Every row comes from one small tree of marks. The marks that hang from a mark follow it in brackets, in the order of their numbers. Every link used is in the known rows. Which tree was each row made from?
Known rows:
Q131[Q115[Q84] Q935[Q298]]: [  0.1  22.2 -17.6  -2.0   6.4   7.8  13.4  -2.9   8.9 -15.9 -12.8  -0.8
   5.9  -7.4  15.5   4.1 -13.2 -15.5   8.8   5.4]
Q935[Q131 Q298]: [-11.6 -13.1  20.0   9.6  14.0  -3.7  -2.7 -31.5  -0.8  24.8  28.4 -14.9
 -18.9 -20.3  12.6   4.5  10.6 -18.8  10.9  -2.3]
Q115[Q84 Q701]: [  7.2  -0.1  20.5  -6.0 -24.1   3.5 -30.9  61.6  12.5  24.2   1.9  11.2
   7.7  23.7  -3.6 -23.8  -8.7  -2.9 -39.5  11.3]
Q115[Q84[Q234] Q131[Q935] Q701]: [ 34.1 -21.6  -8.8  -8.9 -29.1  20.6 -28.9  57.0   0.5  -4.4 -15.9  13.6
  18.7  47.3  42.2   6.1 -10.6   8.2 -37.7  -5.8]
Q935[Q131[Q115[Q701]] Q298[Q514[Q892]]]: [-19.6   7.2  11.4   5.6  17.3  17.8  14.5 -26.6   9.9  -5.4   5.8 -17.8
 -16.0 -26.9 -10.3  15.1  22.7 -16.5  17.5 -14.7]
Q935[Q298[Q514]]: [-34.0  11.2  20.1   8.7  11.1 -20.1  -9.3 -14.6  -9.9  13.4  25.1  -0.3
 -17.5 -29.6 -27.3 -10.9   5.5  -4.1  18.6   0.0]
Q131[Q115[Q84[Q234]] Q935]: [ 15.5   5.5 -25.7   0.8  -1.4  -8.3  10.7   4.7  12.3 -20.0 -15.2  15.8
  16.1  21.1   9.1   4.2  -8.3   2.7  -4.1   3.3]
Q84[Q234]: [ 10.4 -23.2   5.6   9.4  -4.7 -49.0 -15.2  -8.8  -6.2  13.1  17.1  24.3
   5.8  16.1 -17.0  -9.3   5.2  15.9  -5.9   6.8]
Q892[Q484]: [ -8.5 -17.1   8.5   4.1  -5.0 -39.9   5.2 -10.7 -12.4  22.6  23.0  -2.3
 -19.0   3.2 -40.3 -20.6  12.0   9.2 -19.1  -1.8]
Q131[Q115 Q935[Q298]]: [  8.4   9.7 -16.5  -4.5  17.2 -11.2  21.3 -28.7  -4.4 -12.3  -9.2   5.7
   4.4 -15.9  16.2   5.3 -10.1  -4.4  21.5   6.6]
Q298[Q514[Q701 Q892]]: [-21.1  -2.2  14.4   9.9   0.1 -25.3   7.0 -25.0 -17.8  14.4   5.0 -11.3
  -0.5  -8.6 -61.6 -19.3   6.2  43.4  15.7  16.4]
Q935[Q131[Q115[Q84[Q234]]] Q298[Q514]]: [-24.4  11.9  10.4  16.3  10.2  11.4   5.5 -10.0  20.4 -10.0  20.2 -13.1
 -12.2 -17.4   1.2  13.7  23.7 -29.4  11.0 -18.4]
Q131[Q115]: [  6.2 -13.8   3.5  12.3  11.5 -29.3  14.4 -17.6  -2.2  10.1   1.7  14.1
   5.2  -5.2 -12.6 -26.5   2.4   5.3   3.8   5.4]
Q514[Q892]: [-12.1  -9.7   0.8  12.6  11.9 -23.6  -3.9 -38.8 -17.1  20.9   4.5   2.7
  -8.5   0.4 -45.1 -17.2  -3.4  16.0   5.2   8.7]
Q514[Q892[Q484]]: [-17.0 -13.3  -4.3   7.6   5.2 -28.4   9.9 -42.2 -18.8  14.9   8.5 -10.2
 -20.8   2.8 -63.1 -13.0   9.6  17.0  -3.9  -0.4]
Q131[Q115[Q84 Q701] Q935[Q298]]: [ 16.0  21.5 -12.5 -18.9  -6.6  17.0   5.4  26.3  17.5 -16.7 -21.0   7.9
  12.4   1.6  24.5   6.3 -11.6 -14.7  -3.7   6.4]
Q935[Q131 Q298[Q514[Q892]]]: [-38.7   5.8  17.1  13.8  22.2   8.6   0.4 -42.1  -4.9   9.6  25.9 -22.3
 -29.5 -28.7 -24.1  14.0  18.4 -13.0  21.7 -10.9]
Q514[Q701 Q892]: [  7.9 -21.5   4.6   0.8  -5.0 -31.2  10.7 -41.7 -23.8  25.3  -1.9  -8.7
  12.4   1.2 -44.0 -26.5  -0.3  45.8  15.0  30.4]
Q115[Q84]: [-10.4   0.4  13.4  10.3  -8.5  -7.5 -20.2  24.2   3.6  25.6  10.1   3.8
  -1.6  13.8 -13.7 -27.4  -9.2  -1.2 -20.1   7.6]
Q131[Q115[Q84[Q234] Q701] Q935[Q298]]: [ 23.3  17.6 -17.8 -19.0 -12.3   6.5   2.8  24.4  20.2 -27.0 -18.9  14.3
  21.0  10.0  25.2  15.2  -7.0 -11.6  -5.7   4.6]

Write each row's tree:
[ 26.2 -28.6   7.5   0.4 -31.9  10.1 -35.3  62.3   1.4   7.6  -3.5  14.6
  17.2  42.4  24.6 -12.4  -0.6   7.1 -40.6  -7.8] -> Q115[Q84[Q234] Q131 Q701]
[  5.3  18.1  -6.1 -13.8   8.0   3.5  15.8   5.9   5.9 -20.4 -16.8   5.2
   4.6 -15.2   8.1  11.2  -4.5  -1.9  13.0   3.2] -> Q131[Q115[Q701] Q935[Q298[Q514]]]
[ 23.2 -15.9  -1.0  -7.5 -20.0  35.1 -23.1  60.5  -2.1   7.3 -18.9   2.7
  11.5  34.4  41.8  -4.8 -17.4   3.9 -36.3  -3.5] -> Q115[Q84 Q131[Q935] Q701]
[  7.9  -9.9  -1.9  -8.0  -1.4  25.5 -10.7   7.7 -19.0  -2.5 -12.3  -2.9
  -1.8   3.0  17.4  11.9  -7.7  12.2   1.3  -8.6] -> Q115[Q131[Q935[Q298[Q514[Q892]]]] Q701]
[ -9.3 -11.8  -8.4  10.2  15.6  10.7  -0.8 -27.0 -29.4  -2.3  -3.5  -9.3
 -10.3  -5.8   4.9   8.2  -7.9  13.0  16.8  -9.3] -> Q115[Q131[Q935[Q298[Q514[Q892]]]]]
[  1.3  21.7 -14.1 -12.3  11.5   8.0  18.3 -10.9   4.8 -25.7 -19.9   2.0
   2.2 -15.8  -5.1  15.0  -2.7   2.8  17.9   3.7] -> Q131[Q115[Q701] Q935[Q298[Q514[Q892]]]]
[-16.2  15.9   0.1  -1.1  13.9  -8.6  -1.2 -13.4 -11.3  -1.3   6.6  -2.0
 -13.0 -17.7  -4.7   9.5 -10.6   4.1  19.6   5.0] -> Q131[Q935[Q298[Q514]]]
[ -4.3  17.5 -18.3  -4.0  14.6  -7.0  32.1 -39.1  -6.4 -21.0 -14.7  -8.2
   7.1 -21.3 -13.7   9.6  -3.2  16.8  36.4  10.7] -> Q131[Q115 Q935[Q298[Q514[Q701 Q892]]]]
[ -9.4   3.5   9.7  12.8   9.6  14.2   7.9 -17.8  17.1   6.3  15.2 -15.5
  -9.0 -18.3  19.0   0.6  13.1 -32.9   7.2  -9.3] -> Q935[Q131[Q115[Q84]] Q298]
[ -2.8  -2.0   5.0  11.5   3.4   4.5   6.1 -17.5  17.9  -0.4  17.7  -7.4
  -3.4 -10.7  18.0   9.4  17.6 -32.3   7.5 -10.5] -> Q935[Q131[Q115[Q84[Q234]]] Q298]
[  8.4  -1.2   8.8   1.9  -4.8  12.4  -0.4   3.1  25.2  -2.8  10.2  -1.2
   2.4  -3.4  25.6  10.3  15.3 -32.9  -4.8  -8.0] -> Q935[Q131[Q115[Q84[Q234] Q701]] Q298]
[ 19.7  -5.3  -2.0 -11.5 -19.8  38.1 -23.9  52.2  -3.8   2.1 -13.4  -1.6
   8.1  19.9  43.4   0.9 -17.5  -8.6 -24.3  -3.1] -> Q115[Q84 Q131[Q935[Q298]] Q701]
[-16.6  19.3 -23.0  -0.7  19.4  -6.9  34.7 -41.2  -3.8 -26.3  -8.4 -11.9
 -10.9 -21.9 -25.6  15.5   5.9   0.6  23.3  -7.2] -> Q131[Q115 Q935[Q298[Q514[Q892[Q484]]]]]
[ 12.0 -13.4   4.8  -9.2  -4.5  20.5 -12.2  26.1 -16.0  -0.2  -7.4   2.2
  -1.8   4.4  30.6   8.0  -7.6   9.2  -5.6  -5.5] -> Q115[Q131[Q935[Q298[Q514]]] Q701]
[ 16.2 -21.9  15.8  -0.9 -24.8  26.3 -30.4  61.6   0.3  21.4  -5.7   5.3
  10.6  29.3  26.4 -23.7  -7.0  -0.3 -39.1  -5.9] -> Q115[Q84 Q131 Q701]
[ 27.7 -11.2  -9.0 -13.8 -29.5  25.3 -27.8  49.7   3.6  -9.7 -13.1   9.0
  16.7  32.7  45.3  12.1  -9.2  -3.3 -23.6  -6.1] -> Q115[Q84[Q234] Q131[Q935[Q298]] Q701]
[-21.5  -4.5  28.6   7.4   6.7  -3.6   8.7 -23.7  -4.1  19.2  31.7 -25.1
 -13.7 -27.7  -3.3   3.9  19.1   0.7  23.7   1.5] -> Q935[Q131 Q298[Q514[Q701]]]
[ 22.0   7.3 -11.1 -16.2   4.3  -0.8  13.7   0.1   5.0 -12.7 -16.8  10.7
  10.3  -9.4  20.9   9.1 -11.6  -2.8   9.6   7.9] -> Q131[Q115[Q701] Q935[Q298]]
[-40.2   2.7   5.6  12.5  10.6 -21.3   5.8 -23.2 -13.9   6.1  12.9 -11.7
 -25.8  -6.7 -73.8 -10.2  16.1  21.1  -2.3  -8.6] -> Q298[Q514[Q892[Q484]]]
[ 32.0   5.3 -18.3 -12.8 -14.0   3.0   2.2  35.7  19.9 -19.7 -25.2  19.7
  25.2  28.5  20.5   5.7 -10.0   1.4 -17.8   6.3] -> Q131[Q115[Q84[Q234] Q701] Q935]
[ -9.4  27.5 -20.4  -2.2   4.1   1.7   7.7   1.9  16.0 -32.6  -9.3   5.4
   7.8  -2.9   3.3  16.3  -2.5 -11.0  14.2  -4.1] -> Q131[Q115[Q84[Q234]] Q935[Q298[Q514]]]
